Each row was made from one path, in order. Every step used is in the known rows, and no mark comes twice. Write each row's path.
Known rows:
sukul -> gapa: [ 1.59 -1.37 -0.30 -2.44  0.22  1.75  3.56 -0.80 -1.43 -2.56  0.42  1.46
  3.32  2.00 -1.33 -0.48  3.72 -2.34  1.00]
lupev -> gapa -> duzim: [ 0.04  0.75 -1.74  1.95 -0.57  0.81  2.19 -1.49 -3.26 -2.36  1.70  4.80
  2.98  1.94  0.87  0.62  4.05 -2.21  2.60]
sukul -> goze -> duzim -> sibo: [-0.73 -0.74 -3.02 -2.62  2.18  0.30  2.90  1.35 -3.22 -2.10  3.17  2.54
  2.80  1.97  0.20  1.76  3.31  1.57  2.54]
sibo -> duzim -> gapa -> sukul: [-3.06 -0.62  0.50 -0.29  1.36 -0.40  2.18 -3.00  1.52 -3.25  2.97  0.24
  4.10  1.14 -0.58  1.68  4.42  0.29  2.47]
goze -> duzim -> sibo: [-1.95 -1.44 -1.64 -2.37  0.75  0.70  3.54  1.08 -2.51 -2.13  3.16  2.36
  4.13  2.51  0.85 -0.35  2.81  2.33  1.87]
lupev -> gapa -> sukul -> goze -> duzim: [-4.91 -0.78 -3.99 -0.26  1.95  0.90  2.55  1.65 -4.12 -1.76  4.93  4.92
  1.16  0.23  1.39  3.56  4.13 -4.25  1.51]
gapa -> lupev -> sibo -> duzim -> goze: [-1.80 -2.58 -1.26 -0.32  0.18 -4.65  1.57 -4.78 -0.94 -3.89 -0.15  2.26
  3.86  5.57 -0.09  0.92  1.16  0.56  1.94]
lupev -> gapa -> duzim -> goze: [ 0.42  1.16 -1.99  2.56 -0.38 -3.14  2.87 -0.54 -2.67 -2.67  1.92  4.77
  4.19  1.97  0.21  0.91  4.80 -0.36  1.90]
sibo -> duzim: [-0.73 -0.13 -0.21 -2.78  0.77 -0.64  1.40 -3.15 -1.64 -3.04  0.86  2.31
  3.31  2.16 -1.15  0.51  3.59 -0.94  2.64]
goze -> lupev -> sibo: [ 2.02 -2.30 -2.46 -1.61  2.54  1.43  2.99 -0.41 -4.10 -2.33  2.46  1.68
  2.30  2.13 -1.22 -0.27  0.14 -1.38  1.10]
sibo -> duzim -> gapa -> sukul -> goze: [-1.72  0.13 -0.81 -0.22  2.99 -0.93  1.66 -2.60  0.82 -3.16  2.93  0.32
  2.74  0.57 -1.34  3.91  4.88 -0.64  3.12]
sukul -> goze -> lupev -> sibo -> duzim: [ 1.98 -0.03 -3.20 -2.33  4.27 -1.34  0.70 -2.21 -2.55 -2.81  2.45  2.41
  0.88  1.69 -1.70  2.38  0.79 -2.02  2.42]
sukul -> sibo -> duzim -> gapa: [ 0.74 -0.87 -0.54 -2.76  1.58 -1.34  0.66 -2.47  1.22 -2.99  0.96  0.54
  4.31  2.36 -1.49 -1.90  3.04  1.54  2.77]
sukul -> goze -> duzim -> gapa -> lupev -> sibo: [-1.83 -2.43 -2.85 -0.48  2.24  0.45  2.51 -0.55 -1.79 -2.69  1.48  0.58
  1.77  4.95  1.38  2.75  1.16 -0.56  2.23]
duzim -> goze -> lupev: [ 2.92 -1.00 -1.46 -1.25  2.74 -1.76  3.64  2.27 -3.19 -3.00  2.23  1.75
  3.26  1.76 -2.21 -0.17  3.83  0.71  0.02]
duzim -> gapa: [ 0.89 -1.29 -0.09 -1.96  1.07  1.51  3.28 -0.44 -0.96 -2.73  1.06 -0.27
  4.05  2.58 -1.64  0.61  3.93  1.28  2.13]
sukul -> gapa -> lupev: [ 0.56 -3.12  0.20 -0.38 -0.26  2.16  3.29 -1.69 -1.47 -3.50 -1.45  1.99
  2.73  4.58 -0.02 -0.23  3.59 -2.81  0.83]
lupev -> sibo -> duzim -> gapa -> sukul: [-3.49 -1.54 -0.86 -0.02  1.36 -1.17  2.12 -4.66  1.30 -2.82  3.37 -0.02
  4.35  1.63 -0.36  1.70  1.50  0.14  2.81]
lupev -> sibo: [-0.01 -2.35 -2.11 -1.96  0.61  1.19  3.12 -2.50 -3.91 -2.26  1.42  1.53
  3.35  2.53 -1.02  0.04  0.44 -1.26  2.27]
lupev -> sibo -> duzim -> gapa: [-0.70 -0.76 -1.00 -2.77  1.24 -1.51  1.45 -4.34  1.11 -2.77  1.31  0.09
  4.15  3.34 -1.09  1.16  1.17  1.33  3.13]
sukul -> goze: [ 1.59 -0.62 -2.00 -2.32  2.15  1.57  2.61 -0.38 -4.45 -2.55  1.11  2.15
  2.00  1.33 -2.01  2.30  3.82 -2.05  2.49]
sibo -> duzim -> goze -> lupev -> gapa -> sukul: [-2.39 -0.68 -2.13  0.62  2.59 -4.22  1.83  0.23 -0.50 -3.11  4.41  4.66
  3.18  0.89 -0.73  1.96  4.50 -1.01  0.44]
duzim -> goze -> lupev -> gapa: [ 1.65 -1.11 -2.94 -1.44  2.32 -2.16  2.94  2.75 -3.07 -2.63  2.54  4.45
  3.05  2.22 -1.75  0.94  4.00 -0.15  0.06]

Write each row's path:
[-0.25  0.19  0.42 -2.82  1.34 -0.99  1.50 -2.69  1.24 -3.18  1.00  0.26
  4.11  2.62 -1.41  1.02  4.21  1.39  2.72] : sibo -> duzim -> gapa
[ 0.24  0.33 -1.19  0.06  5.08 -0.63  1.56 -0.40  0.55 -3.23  4.06  0.48
  1.76  0.19 -1.62  3.52  4.52 -0.65  2.00] : sibo -> duzim -> gapa -> sukul -> goze -> lupev
[-1.10 -2.83 -0.67 -0.87 -0.23 -1.00  1.36 -5.78  0.54 -3.66 -1.04  2.15
  2.81  5.22  0.44  0.19  0.65 -2.60  1.81] : sukul -> gapa -> lupev -> sibo -> duzim
[-0.66  0.26 -0.48 -2.32  0.76 -4.37  1.91 -2.03 -0.81 -3.38  1.09  2.15
  4.39  2.24 -1.68  0.71  4.31  1.03  1.88] : sibo -> duzim -> goze
[-0.02 -2.83 -0.08 -0.68  1.09 -0.94  0.47 -3.45  1.12 -3.79 -0.70  0.84
  3.78  4.79 -0.15 -1.66  3.03  0.98  2.66] : sukul -> sibo -> duzim -> gapa -> lupev
[ 0.50  0.04 -2.28 -2.00  2.35 -4.71  1.15  0.61 -0.82 -3.15  2.47  4.98
  3.16  2.33 -1.63  1.27  4.04  0.13  0.78] : sibo -> duzim -> goze -> lupev -> gapa
[ 1.05 -2.07 -3.13  0.99  4.92  1.20  3.28  0.14 -1.67 -2.41  4.61 -0.23
  1.84  0.50 -1.56  3.25  1.42 -0.94  1.61] : duzim -> gapa -> sukul -> goze -> lupev -> sibo
[-1.79 -0.38 -0.69 -2.66  1.21  0.97  3.32  1.55 -0.93 -2.31  2.82  0.24
  3.57  2.46  0.53  0.34  3.87  0.64  1.39] : goze -> duzim -> gapa
[ 2.53  0.05 -2.57 -2.22  4.86 -1.75  0.79 -1.75  0.19 -2.90  2.63  0.37
  1.81  2.21 -2.17  2.97  1.32  0.26  2.61] : sukul -> goze -> lupev -> sibo -> duzim -> gapa
[-1.09  0.18 -2.50 -2.75  2.10  0.94  2.56  1.68 -4.44 -2.12  2.72  2.45
  1.51  1.27  0.16  1.76  3.83 -2.42  1.75] : sukul -> goze -> duzim
[ 3.37  1.69 -3.32  2.41  3.24  0.63  1.56  1.12 -4.20 -2.46  2.95  5.11
  0.45  0.90 -0.14  2.42  4.30 -3.28  2.15] : sukul -> goze -> lupev -> gapa -> duzim
[-3.44 -2.12 -1.41  0.05  1.71  0.97  2.96  1.45 -0.70 -2.06  4.78  0.28
  3.91  0.57  1.37 -2.02  3.16 -0.28  1.13] : goze -> duzim -> gapa -> sukul -> sibo
[-0.39 -4.12 -1.06  0.05  0.53  1.36  2.96 -3.15 -1.22 -3.27 -0.39  0.00
  3.57  5.77 -0.05  0.85  0.76  0.72  2.13] : duzim -> gapa -> lupev -> sibo
[ 1.22 -0.64 -1.40 -2.30  3.25 -1.18  1.27 -2.28  0.98 -3.09  2.40  0.21
  3.07  2.90 -1.34  0.79  0.88  1.26  2.06] : goze -> lupev -> sibo -> duzim -> gapa
[-3.79 -1.94 -2.51 -0.30  0.70 -1.18  0.43 -2.83 -1.23 -2.41  3.17  4.96
  3.39  0.62  0.22 -0.75  2.93 -2.69  2.24] : lupev -> gapa -> sukul -> sibo -> duzim
[-0.91 -4.33 -1.75 -0.09  0.05  1.67  2.88 -3.38 -3.88 -3.18 -0.41  1.95
  2.80  5.03  0.30  0.23  0.35 -1.65  1.86] : gapa -> lupev -> sibo
[ 2.28  1.11  0.18  2.03 -0.18  1.14  3.34 -2.07 -1.11 -2.79  0.84  1.89
  3.29  1.50  0.51 -0.89  4.30 -2.76  1.84] : sukul -> gapa -> duzim
[-3.07 -3.35 -1.53 -0.51  0.70  0.74  3.01 -0.99 -1.15 -2.87  1.58  0.35
  3.14  5.59  2.10  0.48  0.73  0.28  1.41] : goze -> duzim -> gapa -> lupev -> sibo
[ 0.12 -3.15  0.41 -0.06  0.76  1.95  3.05 -1.33 -1.09 -3.65 -0.75  0.15
  3.47  5.17 -0.40  0.82  3.73  0.76  1.84] : duzim -> gapa -> lupev
[ 2.63 -0.51 -1.83 -1.91  3.29 -4.68  0.99  0.17 -0.92 -3.25  2.37  2.45
  3.52  1.55 -1.88 -2.69  2.83  1.00  0.81] : sukul -> sibo -> duzim -> goze -> lupev
[-2.67 -2.20 -0.14 -0.52  0.75  1.44  2.99  0.64 -1.03 -3.25  0.93  0.68
  3.03  5.03  1.76  0.34  3.69  0.40  1.16] : goze -> duzim -> gapa -> lupev
[-0.89 -0.67 -1.85 -2.22  0.65 -5.29  1.90 -3.93 -1.01 -2.96  1.55  1.83
  4.57  2.86 -1.47  0.78  1.39  0.90  2.16] : lupev -> sibo -> duzim -> goze
[ 0.19 -4.20 -1.11 -0.30 -0.23  1.53  3.21 -3.53 -1.55 -3.02 -0.98  1.73
  2.79  5.05  0.27 -0.16  0.48 -2.86  1.13] : sukul -> gapa -> lupev -> sibo
[ 3.57 -0.44 -2.52 -1.77  4.25  1.77  2.52  1.71 -4.64 -2.76  2.04  2.20
  0.85  0.98 -2.31  1.82  3.53 -2.16  1.32] : sukul -> goze -> lupev
[ 0.02 -1.36 -1.69  0.82  3.50 -4.18  1.56 -0.06 -0.73 -3.26  4.27  2.34
  3.61 -0.11 -1.15 -2.07  3.34 -0.20  0.47] : gapa -> sukul -> sibo -> duzim -> goze -> lupev
[-0.52 -3.17 -1.07  0.47  1.71  1.41  3.04 -0.64 -0.77 -2.42  3.05 -0.14
  4.37  0.81 -0.80 -1.70  3.24  0.23  1.77] : duzim -> gapa -> sukul -> sibo
[-1.47 -1.40 -1.56 -0.67  2.24  1.10  2.56  1.16 -1.79 -3.05  1.09  0.91
  1.68  4.42  0.97  2.62  4.31 -0.50  1.81] : sukul -> goze -> duzim -> gapa -> lupev
[-1.86 -2.11 -0.08  0.54  1.36  2.11  3.91 -0.74 -0.78 -2.70  2.94 -0.27
  4.15  1.12 -0.88  1.32  4.15  0.11  1.78] : duzim -> gapa -> sukul
